What can hang from each mark
levilor: ridil
rafu: pitibud ridil
zitul: duzuka
gisi: ridil zitul
solin: ridil
damil: ridil
ridil: damil gisi rafu solin
duzuka: zitul

Every row comes from one small tree of marks. Brackets hold a mark, then the marks that hang from it, in alphabetical order. Every link used is in the known rows. Which tree was each row made from?
Known rows
(duzuka zitul): [ 0.28  0.00 -0.03  0.29  0.04  0.04  0.01 -0.09  0.18  0.09 -0.01  0.08
 -0.10  0.00  0.05 -0.13  0.11  0.24 -0.03]
(damil (ridil gisi rafu solin)): [ 0.10 -0.23  0.05  0.02  0.15  0.25  0.05  0.07  0.07 -0.03 -0.01  0.01
  0.05  0.03 -0.05  0.05 -0.04  0.07  0.14]
(damil (ridil (gisi (zitul duzuka)) rafu solin)): [ 0.26 -0.38  0.01  0.00  0.13  0.13  0.03  0.04  0.00 -0.02  0.00 -0.07
  0.14  0.04 -0.07  0.02 -0.01  0.21  0.10]
(ridil gisi): [ 0.14  0.05 -0.02  0.16  0.28 -0.04  0.05 -0.01  0.14  0.25 -0.04  0.04
  0.03  0.00 -0.12 -0.03  0.15 -0.02 -0.18]
(rafu pitibud (ridil damil gisi solin)): [-0.13  0.07  0.00 -0.24  0.03 -0.01  0.16 -0.08 -0.06  0.19  0.09  0.04
 -0.16 -0.05  0.20 -0.02 -0.16 -0.04  0.02]
(gisi (ridil damil (rafu pitibud) solin) zitul): [-0.15  0.14 -0.05 -0.14 -0.26 -0.20 -0.06 -0.12  0.00 -0.13  0.05 -0.05
  0.07 -0.04  0.09 -0.03 -0.17 -0.02  0.13]
(gisi (ridil (rafu pitibud) solin) zitul): [-0.16  0.09 -0.01 -0.04 -0.17 -0.22 -0.04 -0.15  0.26 -0.06  0.06 -0.06
  0.21 -0.05  0.13 -0.06 -0.13  0.02  0.11]
(damil (ridil gisi)): [ 0.25 -0.29 -0.04  0.17  0.16 -0.02  0.06  0.07  0.45  0.21 -0.02 -0.01
 -0.06  0.05 -0.11  0.00  0.08  0.07  0.17]
(gisi (ridil damil rafu) zitul): [ 0.02  0.12 -0.08  0.08 -0.25 -0.18 -0.07 -0.14  0.31 -0.07 -0.03 -0.02
  0.03  0.00 -0.02 -0.07 -0.06  0.00  0.04]
(levilor (ridil damil)): [ 0.11  0.08 -0.03  0.05 -0.15 -0.12 -0.09  0.06  0.52 -0.06 -0.05 -0.05
 -0.23  0.04 -0.01 -0.06  0.11  0.00  0.06]
(levilor ridil): [ 0.10  0.04  0.01  0.15 -0.05 -0.13 -0.07  0.03  0.79  0.01 -0.04 -0.06
 -0.08  0.02  0.03 -0.09  0.15  0.04  0.04]
(rafu pitibud (ridil (gisi zitul))): [-0.11 -0.10 -0.04  0.02  0.12 -0.19  0.16 -0.17  0.49  0.38  0.07  0.04
  0.02 -0.05  0.17 -0.10 -0.10  0.00  0.02]
(solin ridil): [ 0.16  0.00  0.07  0.16 -0.09 -0.06  0.00  0.12 -0.31  0.05 -0.04 -0.05
 -0.13  0.04 -0.02  0.09  0.22 -0.09  0.01]
(rafu pitibud): [-0.24  0.00  0.00  0.14  0.02 -0.21  0.06  0.02  0.21  0.19  0.07  0.06
 -0.14 -0.06  0.09 -0.02  0.10 -0.12  0.05]
(damil (ridil rafu solin)): [ 0.11 -0.26  0.08  0.05 -0.05  0.22  0.03  0.07  0.09 -0.16  0.00 -0.03
 -0.02  0.02  0.04  0.04 -0.01  0.08  0.25]
(damil ridil): [ 0.24 -0.32  0.00  0.21 -0.03 -0.05  0.04  0.05  0.47  0.08 -0.01 -0.05
 -0.14  0.04 -0.03 -0.01  0.12  0.08  0.28]
(rafu pitibud (ridil solin)): [-0.15  0.01  0.07 -0.10 -0.06 -0.06  0.15 -0.13  0.23  0.12  0.12  0.00
 -0.09 -0.07  0.32 -0.06 -0.10  0.01  0.11]
(solin (ridil damil (gisi zitul))): [ 0.22 -0.05 -0.03  0.00 -0.01 -0.11 -0.02  0.11 -0.65  0.12 -0.06 -0.06
 -0.11  0.06 -0.13  0.10  0.13 -0.10  0.00]
(solin (ridil damil (gisi (zitul duzuka)) rafu)): [ 0.16 -0.03  0.00  0.02  0.01  0.10 -0.02  0.13 -0.71 -0.01 -0.08  0.00
 -0.04  0.07 -0.17  0.13  0.13 -0.05 -0.20]
(ridil solin): [ 0.17  0.02  0.10 -0.04 -0.03 -0.01  0.01  0.00 -0.32 -0.09  0.04 -0.10
 -0.01 -0.05  0.12 -0.01  0.10  0.06  0.06]

Write each row's tree
[-0.07 -0.26  0.06  0.02 -0.03  0.15  0.05  0.09  0.12 -0.10  0.04  0.01
 -0.05  0.00  0.08  0.05 -0.05  0.03  0.29]  (damil (ridil (rafu pitibud) solin))
[-0.30 -0.05 -0.03  0.11  0.27  0.04  0.04 -0.05  0.03  0.17  0.00  0.13
  0.20 -0.04 -0.05 -0.02 -0.03 -0.11 -0.15]  (ridil (gisi zitul) (rafu pitibud))
[-0.22  0.17  0.01 -0.17  0.03  0.13 -0.05  0.09  0.13 -0.12 -0.01  0.04
 -0.06  0.02  0.01  0.02 -0.07 -0.08 -0.05]  (levilor (ridil damil gisi (rafu pitibud) solin))
[-0.34  0.15  0.08 -0.11  0.27  0.26  0.07  0.03 -0.38 -0.02  0.03  0.12
  0.15 -0.05  0.04  0.06 -0.10 -0.11 -0.17]  (ridil gisi (rafu pitibud) solin)
[-0.24  0.03  0.00 -0.28  0.09  0.14  0.00  0.02 -0.84 -0.08  0.03  0.06
  0.07 -0.05  0.00  0.06 -0.17 -0.12 -0.03]  (ridil damil (gisi zitul) (rafu pitibud) solin)
[ 0.05  0.01 -0.08  0.13 -0.12 -0.30 -0.03 -0.14  0.57  0.05  0.03 -0.05
  0.14  0.00 -0.03 -0.09  0.04  0.18 -0.18]  (gisi (ridil (rafu pitibud)) (zitul duzuka))
[-0.07  0.38  0.03 -0.06 -0.21  0.08 -0.03 -0.04  0.09 -0.22 -0.01  0.03
 -0.10  0.00  0.03  0.01 -0.06 -0.03 -0.06]  (gisi (ridil damil rafu solin))
[ 0.02  0.09  0.00  0.00 -0.17 -0.15 -0.06 -0.16  0.24 -0.11  0.02 -0.09
  0.24 -0.03  0.09 -0.08 -0.09  0.08  0.07]  (gisi (ridil rafu solin) zitul)
[ 0.42 -0.04 -0.10  0.15 -0.14 -0.45 -0.05 -0.15  0.60  0.12  0.02 -0.16
  0.11  0.01 -0.06 -0.12  0.14  0.27 -0.12]  (gisi ridil (zitul duzuka))
[-0.32  0.16  0.09 -0.21 -0.14  0.24  0.00  0.08 -0.73 -0.29  0.05  0.09
 -0.17 -0.05  0.11  0.08 -0.09 -0.14  0.02]  (ridil damil (rafu pitibud) solin)
[-0.06  0.21  0.06 -0.20  0.12  0.38  0.01  0.06 -0.80 -0.20 -0.04  0.09
 -0.02 -0.01 -0.07  0.08 -0.07 -0.07 -0.19]  (ridil damil gisi rafu solin)
[ 0.10  0.11 -0.06  0.02  0.04 -0.08 -0.06  0.08  0.49  0.07 -0.06 -0.01
 -0.15  0.05 -0.09 -0.05  0.09 -0.02 -0.05]  (levilor (ridil damil gisi))
[-0.06  0.13  0.01  0.07 -0.14  0.10 -0.09  0.06  0.48 -0.19 -0.07  0.03
 -0.17  0.04 -0.01 -0.04  0.06 -0.04 -0.03]  (levilor (ridil damil rafu))
[-0.08 -0.22  0.03 -0.02  0.15  0.19  0.07  0.09  0.10  0.03  0.03  0.04
  0.03  0.02 -0.01  0.06 -0.08  0.01  0.18]  (damil (ridil gisi (rafu pitibud) solin))
[ 0.04  0.13 -0.03 -0.10 -0.28 -0.13 -0.08 -0.13 -0.02 -0.19  0.01 -0.08
  0.09 -0.02  0.05 -0.04 -0.12  0.04  0.09]  (gisi (ridil damil rafu solin) zitul)
[ 0.01  0.06  0.00 -0.16  0.00  0.08 -0.10  0.03  0.06 -0.16 -0.05 -0.05
  0.05  0.02 -0.01 -0.03 -0.06  0.01 -0.01]  (levilor (ridil damil (gisi zitul) rafu solin))
[-0.03 -0.05 -0.01  0.17  0.26  0.13  0.01 -0.07  0.00  0.08 -0.06  0.08
  0.24 -0.01 -0.11 -0.04  0.03 -0.02 -0.20]  (ridil (gisi zitul) rafu)
[ 0.13  0.09  0.03 -0.12 -0.18 -0.06 -0.09  0.07  0.17 -0.17 -0.01 -0.11
 -0.17  0.02  0.07 -0.03  0.05  0.03  0.12]  (levilor (ridil damil solin))
[ 0.12 -0.37 -0.03  0.17  0.14  0.09  0.03  0.02  0.37  0.09 -0.04  0.01
  0.08  0.04 -0.11  0.00 -0.01  0.07  0.16]  (damil (ridil (gisi zitul) rafu))
[ 0.44 -0.09 -0.05 -0.27  0.08 -0.10 -0.02  0.01 -0.84  0.02  0.02 -0.15
  0.02  0.00 -0.11  0.01  0.05  0.17 -0.12]  (ridil damil (gisi (zitul duzuka)) solin)
[-0.21  0.13  0.02  0.00  0.04  0.14  0.02  0.18 -0.61  0.04 -0.05  0.11
 -0.16  0.05 -0.10  0.17  0.05 -0.25 -0.13]  (solin (ridil damil gisi (rafu pitibud)))
[-0.14  0.01 -0.01 -0.01  0.01  0.05 -0.01  0.13 -0.67  0.06 -0.04  0.06
 -0.07  0.04 -0.10  0.14  0.02 -0.21 -0.05]  (solin (ridil damil (gisi zitul) (rafu pitibud)))
[ 0.01  0.07 -0.05  0.18 -0.15 -0.21 -0.06 -0.18  0.59 -0.01 -0.02 -0.03
  0.18 -0.02  0.02 -0.10 -0.02  0.05  0.01]  (gisi (ridil rafu) zitul)
[ 0.07  0.06 -0.11  0.03 -0.22 -0.27 -0.05 -0.10  0.30 -0.01  0.02 -0.04
  0.00  0.01 -0.07 -0.06  0.01  0.14 -0.15]  (gisi (ridil damil (rafu pitibud)) (zitul duzuka))
[-0.26 -0.03  0.04 -0.14  0.23  0.11  0.03 -0.04 -0.46  0.01  0.04  0.04
  0.28 -0.07  0.05  0.02 -0.13 -0.06 -0.07]  (ridil (gisi zitul) (rafu pitibud) solin)
[-0.04 -0.07  0.01  0.08  0.11  0.01  0.01  0.11 -0.41  0.12 -0.03  0.02
  0.07  0.04 -0.09  0.11  0.11 -0.08 -0.19]  (solin (ridil (gisi (zitul duzuka)) (rafu pitibud)))
[-0.32  0.21  0.04 -0.26  0.13  0.29  0.04  0.08 -0.77 -0.11  0.02  0.13
 -0.06 -0.03 -0.02  0.10 -0.14 -0.16 -0.14]  (ridil damil gisi (rafu pitibud) solin)
